In the rows, zero is written as 128.
Known rows, with every step that occurs:
zefi/munat/neda: [ 81  97 106  82 140 114  92 111  61 123 140 134  61 137 136  83 120 132
 131 142 115 127 148 108 119 117 131 127  93  99]
fatel/munat/zefi/gamubi/nepu/ragog/zasa: [ 95 110 130  44 118  89 103 143  85 135 127 168  71 118 130 111 142 136
 180 195 105 107 130 104 146  80 110 106  90 107]
gamubi/zefi/munat/fatel: [ 77 113 127  72 119  88  85 115  79 121 118 129  92 155 139  86 125 128
 156 139 122 125 112  92 146 111 112 104  91 114]
salit/neda/munat/zefi/vezad: [122  81  88  89 120 112 112 147  75 100 143 144  76 144 185  39 114 141
 134 156 145 127 145 133 157 108 133 163  61 118]
neda/munat/zefi/gamubi/nepu/ragog/zasa: [121  98 137  45 105  95  90 125 107 110 120 168  57 122 143 106 147 140
 164 194 101  98 118 117 154  56 107 123  87 105]
fatel/munat/zefi/vezad/ragog/nepu: [122 130  83  82 142 104 107 147  58 124 152 139  89 147 177  63 122 146
 153 157 145 151 130  88 151 137 120 123  59 142]
nepu/gamubi: [ 91  84  89 101 133 119 109 117  88 130 133 156  87 130 161  73 100 109
 138 153  96 130 121 114 129 115  94 104  99 113]
nepu/ragog/zasa: [ 83 128  92  50 115  99  98  96  75 122 122 176  88 142 178  86 119 113
 144 156 100 132 135 134 134  87 112 116 113 117]
gamubi/nepu/ragog/zasa: [ 88 112 113  56 123 102 112  95  76 133 139 182  80 138 171  95 121 129
 154 168  87 135 123 128 139  81 100  93 106 116]
zefi/vezad: [ 85 106  76 108 119 125 126 115  69 119 137 142  82 146 187  72  98 123
 120 146 141 141 130 124 141 136 117 126  99 125]
zefi/munat: [ 75 100  88  98 132 114  94 121  79 118 116 127  75 154 155  97 120 132
 133 127 118 119 126 103 117 105 123 118  96 110]
zefi/gamubi: [ 90 106 101 105 113 109 103 121  81 110 118 138  71 141 156 112 115 122
 127 157 121 113 113 102 126 103 120 125 112 104]
gamubi/nepu/ragog: [ 83  97 114  73 131 116 126 105  69 131 154 162  72 148 171  99 108 138
 151 156  87 140 109 134 123  88  91  89 120 122]
salit/neda: [ 98  88  84  96 132 106 105 121  64 111 138 155  89 150 181  70 108 126
 133 138 112 135 134 130 128 102 121 137  94 108]
zasa/ragog/nepu/gamubi/zefi/munat: [ 85 131 129  75 127  91  92 103 106 135 137 145 103 131 140  76 114 110
 187 147  95 133 131  82 101 104 118  80  71  95]
zasa/ragog: [ 69 100 101 103 116 105 121 113  92 103 123 152  98 146 179  94 108 122
 148 133 124 128 128 129 100 107 116 132  96  99]
nepu/gamubi/zefi/vezad: [ 88 113  99  97 121 133 128 114  82 134 149 146  90 137 156  62  95 103
 143 167 120 148 124 109 152 134 106 102  75 124]
nepu/gamubi/zefi/munat/neda/salit: [ 82  85 141  60 139 131  84 111  81 134 148 158  83 128 110  71 144 109
 148 154  86 145 159 104 136  98 121 108  86  97]
vezad/zefi/munat/neda/salit: [ 77  83 116  89 150 137  84  86  45 120 123 170  59 135 130  71 146 131
 126 140 117 143 169 120 111 104 141 119 121 118]
gamubi/zefi/vezad/ragog: [101 144 104 105 116 139 125 114  65 104 145 132  90 174 175  79 123 126
 128 148 140 170 115 115 158 116 119 124  63 144]
ragog/nepu/gamubi: [110  97  89  84 151  98 102 107  79 139 141 160  90 120 173  72  96 112
 151 156  86 133 115  94 132 125  99  81  99 117]
zasa/ragog/nepu/gamubi/zefi/munat/neda: [ 92 119 141  60 140  96  90  97  87 138 156 152  88 117 127  66 109 111
 187 155  87 144 152  91 108 115 120  94  65  88]
salit/neda/munat/zefi/gamubi: [132  77 112  84 115  96  90 153  90  91 126 139  69 131 150  77 131 137
 138 165 127 100 130 115 142  77 130 161  74  97]
zasa/ragog/nepu/gamubi/zefi/vezad: [ 92 129 114  88 119 109 135 101  90 129 150 158 107 129 178  54  89 102
 179 162 113 155 131 102 123 132 117  90  68 109]
munat/zefi/gamubi: [ 95  98 112  98 122 101 107 143  94  99 119 129  85 127 147 107 117 116
 131 167 140  96 110 101 137 104 115 128  85 108]
zefi/gamubi/nepu: [ 92  87 126 106 119 117 112 118  88 117 127 143  62 137 150 122 115 141
 141 163 108 112 102 103 132  94 104 106 105 103]
nepu/gamubi/zefi/vezad/ragog: [112 134 111  99 125 144 124 114  80 115 152 147  92 165 155  61 106 110
 139 162 122 168 115 110 163 120 100 106  62 141]

Rows:
[128 137 132  63 154 116  74  91  66 132 165 143  78 146 120  63 126 119
 162 159  86 160 133  82 140 116 110  85  61 121] : vezad/ragog/nepu/gamubi/zefi/munat/neda
[ 81 123  97  99 112 125 131 121  69 119 141 128  93 148 177  76 103 122
 128 148 144 145 123 114 151 128 123 122  75 127] : gamubi/zefi/vezad
[131  82 141  55 120 103 103 138  84 106 153 165  58 142 143  81 132 149
 165 181  97 112 123 130 138  59 110 129  91 105] : salit/neda/munat/zefi/gamubi/nepu/ragog
[121 126  89  88 144 102  98 104  57 103 138 150  88 161 187  88 121 132
 133 139 109 154 104  98 135 109 109 104  92 132] : vezad/ragog/nepu
[130 116  86  78 150 110 106 142  72 134 156 152  92 138 160  44 117 129
 169 176 128 157 131  86 153 146  97  97  56 142] : fatel/munat/zefi/vezad/ragog/nepu/gamubi
[124 138 119  74 143 109  76 106  87 126 142 139  90 156 135  74 126 119
 159 152  92 150 110  70 140 103 102  76  68 132] : vezad/ragog/nepu/gamubi/zefi/munat
[107  83  87  96 118 119 116 143  86 104 133 130  70 129 182  61 116 137
 126 156 148 122 130 119 154 117 122 155  65 122] : neda/munat/zefi/vezad
[ 99  85 137 104 129 105 120 138  95 107 131 133  73 127 145 116 123 136
 148 181 124  98 100  99 141  91 100 107  86 105] : munat/zefi/gamubi/nepu
[131 114  91  83 151 109  96  99  75 120 145 164  91 151 172  68 111 118
 148 152  89 153 108  88 137 110  93  85  88 132] : vezad/ragog/nepu/gamubi
[112  73  88  90 125 105  94 133  67 109 134 152  68 140 178  64 120 142
 130 136 105 130 139 128 136  85 123 154  84 104] : salit/neda/munat
[ 82  73 107  78 138 125 111 114  59 111 147 165  82 130 162  81 138 123
 120 144 107 149 151 130 130 108 127 138 108 100] : munat/neda/salit
[101 124 112  74 142  99  79 109  87 141 137 134  94 129 138  79 110 111
 165 155  87 135 119  71 128 111 108  71  79 114] : ragog/nepu/gamubi/zefi/munat
[ 93 113 126  79 118 118 116 106  79 126 141 164  60 151 149 116 113 135
 151 170  92 126 107 122 124  81 100  91 129 110] : zefi/gamubi/nepu/ragog
[ 81  86  93  84 141 110 106 146  42 139 146 147  67 112 146  79 117 137
 142 148 113 137 153 115 129 131 120 142  94 105] : fatel/munat/neda
[ 94 103 129  62 123 100 113 156  81 133 142 149  63 129 126 110 133 145
 175 182 104 111 117 106 129  87 100 107 103 110] : fatel/munat/zefi/gamubi/nepu/ragog
[ 95 123 128  55 109 106 102  96  90 123 123 181  66 142 151 115 126 126
 160 183  91 122 122 116 135  75 110  95 120 107] : zefi/gamubi/nepu/ragog/zasa
[ 84  96 107  77 131  90  85 109  76 117 113 138  81 159 152  83 121 133
 149 132 121 121 118  98 136 116 114 108 107 108] : zefi/munat/fatel
[ 92 121 142  53 130  70  91 102  99 131 132 158 109 136 139  62 112 111
 199 152  94 134 121  79 118 114 106  74  83  96] : zasa/ragog/nepu/gamubi/zefi/munat/fatel
[ 91 104 130  67 131  97  85 112  95 134 128 146  92 140 126  67 121 112
 164 155 100 127 116  84 149 120  98  81  89 112] : nepu/gamubi/zefi/munat/fatel
[113 144 107  79 115 136 106  96  87 114 137 165  97 158 158  60 118 102
 148 180 120 162 133 105 174 115 107 106  52 135] : nepu/gamubi/zefi/vezad/ragog/zasa
[145 111  95  76 120 111  91 131  74  83 133 163  85 166 183  41 137 140
 134 171 143 142 155 128 178  91 136 170  32 131] : salit/neda/munat/zefi/vezad/ragog/zasa
[ 96  94 130 129 133 125 112  96  62 114 113 159  51 129 140 113 116 139
 142 172 119 115 111 103 123 100 109  91 120 124] : vezad/zefi/gamubi/nepu
[ 91 106 129  76 137 122  91 112  81 137 152 134  72 121 109  68 115 108
 152 160  93 133 142 101 133 114 113 100  70 104] : nepu/gamubi/zefi/munat/neda
[104 120 129  63 152 107  80  98  71 151 158 144  78 116 122  64 109 116
 163 161  82 140 143  79 131 121 116  82  73 109] : ragog/nepu/gamubi/zefi/munat/neda
[ 69  78 115  69 139 124  87 111  66 116 137 153  69 145 139  82 150 131
 127 133 105 143 159 116 122 102 135 135 106  98] : zefi/munat/neda/salit
[121  69  95  79 132  92  96 153  76  95 136 142  84 129 168  57 122 138
 137 147 123 114 134 126 146  86 124 161  65 106] : salit/neda/munat/zefi
[119 154  99  86 125 119 114 103  57 108 150 137  95 167 188  77 116 131
 138 152 133 172 115  96 158 125 120 106  64 148] : gamubi/zefi/vezad/ragog/nepu
[ 86  96  82  92 128 111 122 165  71 126 139 129  85 126 166  68 116 131
 151 155 157 127 141 106 144 142 118 137  67 122] : fatel/munat/zefi/vezad
[ 77 105  96 115 139 122  83  94  62 121 105 143  63 147 145  84 119 132
 129 137 131 124 132 101 107 111 122 102 109 130] : vezad/zefi/munat
[ 76  67 100  69 142 118 104 146  49 130 144 170  77 116 144  84 148 134
 137 138 107 150 166 122 130 113 131 148 108 100] : fatel/munat/neda/salit
[107 137  81  89 115 130 109  93  69 100 121 163  84 174 189  72 126 127
 125 158 140 154 137 118 165 119 123 134  70 137] : zefi/vezad/ragog/zasa
[132 130  87  90 141 132 110  90  72 120 148 163  84 162 183  46 101 119
 140 159 114 169 123  98 150 140  99  87  85 143] : zefi/vezad/ragog/nepu/gamubi
[ 95 116 135  96 128 126 114  80  60 126 130 181  43 141 140  99 117 133
 147 174  99 126 111 122 116  87 100  77 139 131] : vezad/zefi/gamubi/nepu/ragog
[ 95 107 108 123 128 118  96  93  62 110 104 157  60 130 146  99 118 117
 120 161 134 115 119 106 123 109 124 108 123 124] : vezad/zefi/gamubi
